Each row was made from one walk, in order. Every step used is in the known rows, and no mark comes twice. Write each row's walk.
In the rows, 128 means zero.
Known rows
x g: [143 122 117 120  96 121 147 118 124 136 121 126 130 130 116 136 159 122
 142 164 148 155 153 148  91 128 133 155 113 137 127 149 116 113 126 124
 124 155 125 114 132 134 123 107 127 112]
j k n z: [120 120 117 167 195 153 159 151 176 153 112 113  95 140 100 125 131 132
 103  54 142 153 110 121 108 101 138 156 119 121 173  85 121 147 115 150
 188 139  77 136 142 159 160  91 130 109]
x j k n z: [138 145 106 182 194 165 162 183 199 126  86 117 111 110 101 120 132  96
 129  59 133 163 116  91  94 117 167 142 122 131 159  61 105 180 109 171
 151 130  80 129 138 163 160  88 112 103]
y r: [125 134 115 157 149 137 114 119 123 136 120 145 131 150 150 106 127 123
 116 134 137 167 133 117 121 105 148 129 128  85  99 152 145 115 147 150
 120 124 137 156 118 142  98 144 120 130]
y n: [120 137 131 104 119 122 127 129 150 159 114 131  98 123 117 144 105 150
 132 144 101 125 149 121 144 130 125 136 156 116 134 118 171 117 140 142
 153 107 146 123 101 135 143 114 156 149]
x j z: [130 142 132 157 162 149 113 170 154 109 115  93 176  88  98 121 134  87
 125 125 139 125 108 123 120 133 148 126 129 142 148 114  84 162 122 138
  94 149 120 120 131 114 129 133  89 126]
k n: [135 114 131 130 145 132 155 138 153 134 114 139 102 136 123 127 130 115
 129  94 124 120 131 148 130 105 122 136 137 141 139  83 139 125 139 143
 135 121  98 129 117 116 137  85 121 117]
z a: [149  96 116 133 121 136  93  96 149 155 118 148 145  97 122 118 125 172
 130 123 125 131 113 136  92 129 128 136 119 141 132 106 139 121 145 134
 127 162 126 133 129 119 110 115 117 146]
g x j k n: [155 171 110 134 154 155 149 187 155 112  93 147 119  96 111 135 122  97
 161  38 120 183 100 138  74 126 187 112 121 162 118  60 101 164 101 147
 130  93  81 127 113 170 144  95 137 143]
k n y j: [122 126 165  68 115 123 124 135 155 151 110 142 106 136 102 119  98 113
 120  85 145 114 122 160  93 128 171 177 145  92 138  85 181 144 142 125
 126 103 100  88  92 139 119 106 173 104]
r y n x g: [133 152 101  63 114 130 186 136 160 163 119 131  97  76  96 181 121 141
 146 164 152 197 156 146  86 128 173 140 130 112 110 137 210 150 115 156
 152 107 142 140 111 134 138 111 185 151]
k n y: [127 115 136 103 132 123 155 125 137 128 143 141  98 146 110 119 137 120
 108  66 142 119 129 156 110 116 136 157 143 126 141  74 153 144 116 133
 131 141 110 106 107 127 136 101 136 113]
r y n z a: [130 108 113 123 166 123  96 134 218 172  84 139 138  24 100 148  97 185
 118 137 118 144 113 104 129 133 139 140 144 121 161 111 217 159 114 160
 171 120 146 147 133 114 133 128 129 166]
r y j x: [124 150 122  64 129 144 110 162 142 142  61 129 151  35  76 133 102 156
 135 123 165 125 108 173 141 172 183 124 140  77 121 166 188 176 139 141
 139  41 101 123 105 128 122 151 151 153]
k n z: [118 112 129 152 176 140 161 150 185 153 114 134 107 108 124 112 111  95
 119 101 120 126 130 122 145 102 121 136 134 122 183  99 123 125 117 151
 157 130  93 143 147 133 144  89  92 122]
j k b: [147 127 113 110 126 135 152 109 121 155 104 107 109 170  97 155 144 151
 139  57 151 156 105 134  93 158 136 161 131 107 124 140 137 156 158 154
 154 151 110 141 118 142 127 140 170  90]
x n y: [127 151 129 102 104 103 142 162 156 139 156 116 105 114 129 128 156 111
 102 111 187 149 138 138  99 133 125 155 106 111 114 134 153 151  95 128
  98 161 131  94 114 120 130 140 134 127]
x j k n y r: [150 168 123 165 170 143 157 145 150 117 122 142  96 179 120 107 147  92
  97  35 159 188 123 126  50 121 203 162 135  91  91  66 154 184 135 179
 116 148  97 108  88 164 119 106 140  98]
j z a: [123  72 110 162 145 146  68  94 156 161 139 118 186  94  86 113 140 173
 106 128 145 125  92 159  98 119 117 137 117 149 149 121 118 127 143 123
 126 190 109 137 135  98 117 127  87 140]
z j k n: [149 121 118 146 175 175 135 128 156 114  65 111 106 149 104 130 145 140
 113  75 142 156 108 117 105 121 149 208 140 144 138  68 114 155 123 144
 148 140  77 137 127 149 147 109 164 100]
j x: [120 138 109 101 129 159 127 120 109 132 125 124 110 101  89 113 134 150
 126 122 143 119 136 143 150 152 152 110 116 104 133 152 111 130 129 147
 144 102 100 111 115 136 132 124 102 146]
g x m: [132 137  93 116  80 137 121 141 101 131 120 170 140 152 155 113  98 119
 170 120 120 163 110 149  99 140 112  99 108 142 123 108  96 100 101 114
 104 109 142 136 135 157 142 122 125 139]
a z n: [129 127 110 103 156 142 125 115 147 172 169 100 138  62 122 104 125 119
 131 115 154 142 170 159 169 144 164 125 140 145 137 169 181 139 109 109
  88 105 114 143 148 148 125 134 151 147]
a z n y: [131 129 123  71 139 129 128 108 136 161 175 104 140  70  95 102 119 124
 108  87 184 142 170 163 143 158 189 152 143 121 123 159 200 154 102  96
  85 132 125 109 138 146 121 145 154 138]
r y: [135 133 129 111 139 117 133 158 143  98 107 131 149  97 125 153 130 133
 118 123 153 137 118 138 128 128 135 125 149 133 115 133 158 166 123 137
 132 100 131 140 134 109 129 154 147 138]
a z: [132 132 123  81 148 126 121 102 147 141 172 130 146  97 125 119 125 119
 142 127 127 136 153 151 154 122 141 110 144 122 129 154 134 133 131 104
 117 113 125 146 133 141 122 114 123 145]
r y n x m: [123 141  83 100 110 132 171 144 148 166 141 147  82 141 127 149 101 140
 148 138 145 167 135 144 124 133 129 120 138 103 118  90 203 157 109 160
 143  93 155 161 120 137 151 107 185 143]
g x j z: [126 165 121 147 156 162  92 178 146 101 104 120 200  39 106 133 103  93
 152 108 124 152  91 139 102 145 164 104 122 147 132 127  68 137  96 131
  81 110 124 128 131 131 130 156  78 157]
r y n k b: [160 126 105  16 116 118 152 134 146 148 102 127 104 105  86 188 107 170
 113  95 140 177 128 136 140 155 131 148 198 116 107 150 180 200 136 180
 127 125 137 150 115 104 154 137 166 138]
n y j: [117 142 159  67 102 112 110 124 131 155 117 128 130 108 108 123  99 126
 125 107 158 122 122 143  79 144 186 171 138  74 125 130 187 138 134 113
 115 106 140  88 104 139 117 152 171 106]
r y j x g: [139 145 114  46 102 138 135 158 139 147  40 131 160  47  71 151 126 151
 160 161 178 147 140 193 103 166 208 151 125  84 114 177 170 151 142 138
 127  61 112 110 111 137 111 131 152 136]
r y n: [125 152 131 102 132 109 129 152 165 134  97 133 127  89 110 180 106 159
 131 127 118 146 138 133 150 147 130 122 162 121 127 124 208 157 129 152
 147  88 149 132 106 117 148 137 175 150]
g x j k n y: [151 174 119 116 139 144 147 184 150 102 109 148 115 121 100 135 113 101
 141  11 143 185  99 141  47 140 197 142 119 142 111  59 123 171  98 149
 113 118  86  82 105 169 144 117 148 125]
z j: [143 131 131 128 145 155  96 116 139  97  78 105 137  99 126 129 120 120
 121 139 133 120 127 103 135 136 156 191 137 131 135 113 120 133 121 121
 112 131 126 141 140 114 126 147 140 113]
j z: [107 106 123 135 153 144 103 122 132 131 113  96 160 119 101 125 141 133
 112 130 160 127 108 160 133 110 135 131 130 125 153 140  90 129 134 122
 123 152 124 123 140 112 138 143  98 119]
a z j x m: [133 125  65  97 115 186  97  89 116 132 117 114 138 107 102  83 121 131
 157 160 153 126 158 152 195 164 160 144 133 109 144 127 108 135 115 120
 112 114 108 142 143 138 142 108 119 143]
j k n x: [128 125  93 117 175 166 195 130 153 162 162 120  59 157  92 144 148 134
 120  47 146 178 114 141  92 104 151 142 112 116 124  87 150 148 126 147
 172 131  73 149 122 156 157  70 168 121]

Which walk is each row?
[143 137  73  66 123 139 142 169 129 154 158 108  70  88  86 117 166 174
  87 140 187 175 139 142 146 132 123 101 123 116 111 180  81 172  91 146
  90 129  84 113 114 114 164 104  69 180]	j x n k
[136  80  93 178 190 161 127 117 205 184 116 145 115 110  98 115 140 167
 102  62 143 165  94 120  79 110 129 163 110 133 175  77 137 133 123 148
 190 175  83 146 139 149 139  80 118 126]	j k n z a
[125 132 105  96 159 134 110  85 133 184 167 113 143  99 131  82 116 111
  94  96 188 170 176 158 145 137 202 150 143  86 102 192 221 141 121 122
  65 118 138 131 128 162  87 171 144 138]	a z n y r
[113 126 120  94 184 172 125 162 185 181 102  65 146   7  67 137  91 136
 110  94 204 156 108 172 115 161 203 153 137  97 134 194 223 188 121 117
  94  77 105 166 148 135 121 180 185 134]	r y j z n x
[146 134  80  53 132 180 120  78 128 128 110 102 155  43  72 110 137 137
 157 168 164 152 173 159 148 152 191 166 123 122 142 181 120 119 116 120
 113 121 109 126 137 131 125 112 113 152]	a z j x g
[145 118 118  88 160 156  90  93 152 121 138 109 155  76 125 118 111 106
 137 143 136 139 145 120 152 126 164 165 145 135 139 136 139 132 129 100
 116 123 121 156 150 122 125 132 145 148]	a z j
[112 143 102 119 170 182 105 121 182 143  78  95 106  33  73 111  77 166
 122 146 132 111 143  79 178 169 176 160 148  77 191 139 153 132  99 163
 181  96 127 125 128 133 157 140 108 147]	y n z j x
[175 137  71  39 120 177 135 141 153 138  91  77  86  56  75 129 148 161
 109 106 195 165 134 122 148 173 139 193 138 100 118 185  82 186 109 163
  82 154  97 136 132  85 150 134 110 135]	z j x n k b
[119 156 136  46 102 139 109 124 115 158 120 124 120  80  63 111 101 157
 125 106 172 100 129 162 115 174 201 146 128  56 128 153 172 146 124 125
 134  79 106  77  91 140 124 151 137 115]	n y j x
[137 135  96 111 113 175 135 107 124 118  62 102 138  73  74 120 148 146
 135 173 163 135 156 138 120 169 180 184 112 122 136 160  92 112 115 144
 126 142 105 109 132 127 122 124 114 125]	z j x g
[109 109  97 141 183 187 142 130 153 176 153  69 126  63  78 114 117 133
  83  93 188 152 127 150 130 144 166 139 114 114 146 170 152 138  97 125
 106 137 102 146 152 140 135 154 132 134]	j z n x
[137 131 134  82 159 134 135 171 174 149  53 136 127 108  88 160 129 141
 127  64 158 158  96 182  84 131 181 169 154 114 118  89 185 190 159 136
 166  66  80 133 109 155 139 114 207 118]	r y j k n
[132 138 153  71 128 116 106 168 156 121  77 136 160  67 116 155  96 133
 144 128 156 136 108 152 123 144 172 158 148 107 115 144 186 172 142 124
 126  72 132 143 120 126 120 155 185 125]	r y j
[143 110  86  58 149 145 124 108 126 165 182  91 120  71  99 118 127 140
  90 114 171 178 163 152 158 134 161 127 166 161 126 184 147 172  93  98
  66 134 109 147 164 150 144 122 135 165]	a z n k
[118 129 135 138 165 156 109 134 202 144  69  99 111  56 108 125  76 129
 119 148 117 125 139  64 156 131 161 179 159 100 182 115 156 129 108 150
 167 120 153 139 136 133 154 140 140 140]	y n z j
[141  83  98  82 142 168 142 117 136 159 112  46 140  86  66 125 129 164
  80  69 194 163 118 159 140 160 140 174 161 134 153 204  92 179 133 139
  62 179 104 136 158 113 139 164 115 114]	j z n k b
[134 112 101 100 131 148 128 143 125 146 145  89 108 103 110 118 133 155
  78 113 179 174 143 130 145 146 152 139 155 151 123 169 129 170  88 127
  65 149 101 128 155 142 144 139 128 139]	z n k
[125 111 123 158 192 171 126 143 206 111  61 115 115  78 121 116 101 111
 122 108 132 118 124  92 146 114 145 189 145 128 190  88 119 130 101 146
 154 143 107 150 159 124 138 105 116 111]	k n z j
[149 128 106  46 123 110 134 153 138 127 118 125 101  94  96 178 120 173
 104 140 136 183 138 131 135 121 139 130 190 139 110 140 172 199 113 147
 122 111 134 135 122 123 171 137 146 168]	r y n k
[130 141 128 137 139 119 119 108 117 137 154 147 119 169 149 110 121 114
  98  94 154 147 133 127  95 116 164 153 127  63  90 152 162 134 132 152
 113 145 145 113 106 137  97 167 123 118]	n y r
[117 139  95 104 147 171 129 120 172 154  56 107 113  42  70 120 103 153
 133 187 145 143 168  95 148 164 186 187 127  83 190 163 134 108  89 167
 179 125 133 112 132 149 149 119 111 137]	y n z j x g
[122 121  84 157 160 154 107 153 208 194 136 122 122  19  96  90 133 171
 114 131 157 143 130 131 142 140 124 119  84  95 165 159 126 139  92 156
 142 148  96 131 132 112 137 100  56 176]	j x n z a
[154 110 118 172 152 155  75 126 179 129 113 120 198  49  87 111 131 134
 121 132 146 118  95 138  91 139 149 131 123 154 136  87 103 158 141 142
  83 187 117 131 134  99 117 123  80 136]	x j z a
[144 159  88  70 159 167  98 131 178 140 126  90 136  16  94 110 148 116
 128 149 179 149 159 142 181 151 161 149 118 100 130 174 121 151 108 121
 105 102 104 141 132 120 136 122 108 182]	a z j x n
[157 115 106  92 193 171 118 104 170 135 109 106 116 116  95 130 151 125
 126  74 149 158 130 148 133 120 174 190 147 141 142  78 145 162 131 114
 150 127  82 157 140 151 138  95 169 132]	a z j k n
[123 160 125 165 159 179  98 182 161 126  95  89 189   4  94 101  95  97
 139  91 145 149 110 146 118 168 181 120 127 156 148 154  98 151  76 132
  52 108 109 123 148 146 133 170 106 153]	g x j z n
[147 179 126 134 114 143 119 181 148 104 109 144 154  55 143 133  93  96
 174 108 110 156 106 119 101 147 168  97 124 146 115 116 107 137 104 138
  84  82 120 128 130 141 133 137 113 160]	g x j
[ 98 109 141 134 151 152  82 144 162 188  82  69 172  52  82  96  99 126
 115 126 186 121 120 174 120 156 181 163 134 108 161 176 157 146 134 110
  87 105 110 130 139 147 118 169 161 119]	y j z n
[153 126  95 137 190 195 163 117 169 129 100  95  59 132  99 137 130 130
 118  58 155 168 111 117  94 116 184 194 125 125 133  72 146 157 108 149
 168 135  64 157 131 148 151  86 174 125]	z j k n x
[135 113 106 163 156 125  99 160 221 180 133 124 132  43 133 103 135 142
 119 134 166 154 126 106 106 115 103 137  90 119 160 143 138 140  95 137
 119 173 123 138 145 110 128 103  78 161]	x n z a
[123 131  98 118 127 159 188 120 144 181 143 101  97  72  99 121 136 122
 133 117 191 192 169 146  93 155 171 158  97 131 131 184 166 118  91 132
 101 149 103 138 151 159 121 107 157 125]	z n x g
[133 124 111 133 154 140 155 136 143 138 103 130  92 181 104 133 155 140
 124  70 140 162 115 149  99 112 137 146 126 141 132  87 118 146 132 143
 165 135  79 128 117 154 145  85 153 115]	j k n
[137  87 131 101 152 136  53 126 183 167  57 120 222  41  78 141 110 171
 128 133 167 128  76 181  81 132 161 161 133 124 133 127 166 182 168 114
 122 122 118 148 127  96 106 150 141 139]	r y j z a
[128 119 103 132 190 200 136 131 188 121  59 105 104  39  85  90 103 135
 115 100 144 106 130 111 178 143 161 171 135 101 192  99 116 128 106 154
 174 113  70 134 139 115 142 104  85 135]	k n z j x
[140 175  84 159 170 183 176 166 152 147 136  74  85  73  83 115 127 116
 116  46 188 195 134 106  88 181 212 131 104 132 106 128 172 198  97 160
 102 125  87 143 144 194 138 128 174 129]	z n x j k
[144 121 106 134 185 176 133 108 164 129  53  75 127 111  93 134 111 141
 125  53 163 161 103  81  98 164 171 232 120  89 168 133 115 165 125 154
 167 170 109 147 160 134 134 161 154  82]	n z j k b
[128 127 136 119 119 129 129 134 128 138 137  99 122  99 111 106 116 137
  98  86 187 131 151 139 120 165 173 158 134 126 131 145 192 149  91 129
  91 140 129  91 128 149 121 167 157 114]	z n y
[118 124  78 129  92 158 150 132  85 151 132 145 110 165 110  89 141 143
 144 142 145 117 133 163 150 162 123 102 115 104 140 132 108 113 122 142
 119 117 111 118 121 146 138 101 106 121]	j x m
[126 130  99 100 116 147 182 110 130 152 155 123  95 121 109 143 139 123
 141 133 160 185 144 138  76 121 163 143  94 114 117 148 131 105 118 122
 122 152 117 135 135 138 125  93 141 132]	n x g
[149 121  79 116 153 184 181 106 159 142  90 102  72 132  84 147 157 131
 137  86 172 201 132 139  53 121 188 217 102 136 128  90 136 135 114 144
 157 161  65 142 143 159 139  70 171 106]	z j k n x g
[134  75 110 168 169 141 126 122 203 176 110 151 126  71 113 101 111 148
 117  91 118 125 107 115 109 112 121 142 125 140 179  79 142 119 122 148
 158 166  93 141 143 116 127  68  96 132]	k n z a
[113 119 133 123 184 153 136 154 191 181  67 115  99 132 104 121 104 132
 127  65 151 156  95 136  99 120 168 165 126  97 170 103 146 155 141 132
 181 103  81 131 132 173 148  94 157 110]	y j k n z
[118 144 122  14 126 151 102 104 138 201 158  93 138  13  58  83  89 149
 122  88 203 121 160 189 146 196 233 146 147  65 127 198 226 158 112 105
  87  55  94  90 118 164 110 155 165 149]	a z n y j x
[158 187  98  98 165 151 174 178 183 133 133 108  94  80  77 181 121 138
 132  72 159 196 129 106  96 156 209 124 141 106  96  90 215 224 107 178
 157  87 122 155 104 161 155 117 199 146]	r y n x j k
[129 142  96  81  89 152 117 158 117 150  65 143 145  87  95 114 111 155
 157 148 173 125 118 173 135 177 170 112 129  84 134 128 158 156 137 139
 123  54 120 131 115 139 131 133 158 131]	r y j x m
[157 155 120 160 158 150 166 173 166 119  95 134 105 150  98 116 152  97
 137  59 133 152 112 128  97 130 162 138 134 154 125  59 117 183 128 160
 132 133  80 117 114 157 143  78 142 108]	x j k n
[163 182 101  83 135 160 194 125 171 166 113  99  62 122  73 150 108 122
 158  38 136 170 132 100  85 174 184 153 139  78 110 107 186 176 148 189
 149 124 115 153 101 164 143 116 201 119]	y n x j k b
[135 137 111  55 175 151 172 160 177 168  96 125  82 101  84 158 122 135
 137  47 169 186  96 165  65 127 196 156 126  95 111  86 214 195 137 140
 173  71  67 161 110 158 136  96 217 124]	r y j k n x
[141 152  99  18 116 133 115 200 162 154  97 105 112  26  70 145 131 177
 113 142 205 175 123 175 132 155 171 128 142  90 103 197 151 212 112 140
  81  71  95 123 114 112 150 137 121 176]	r y j x n k
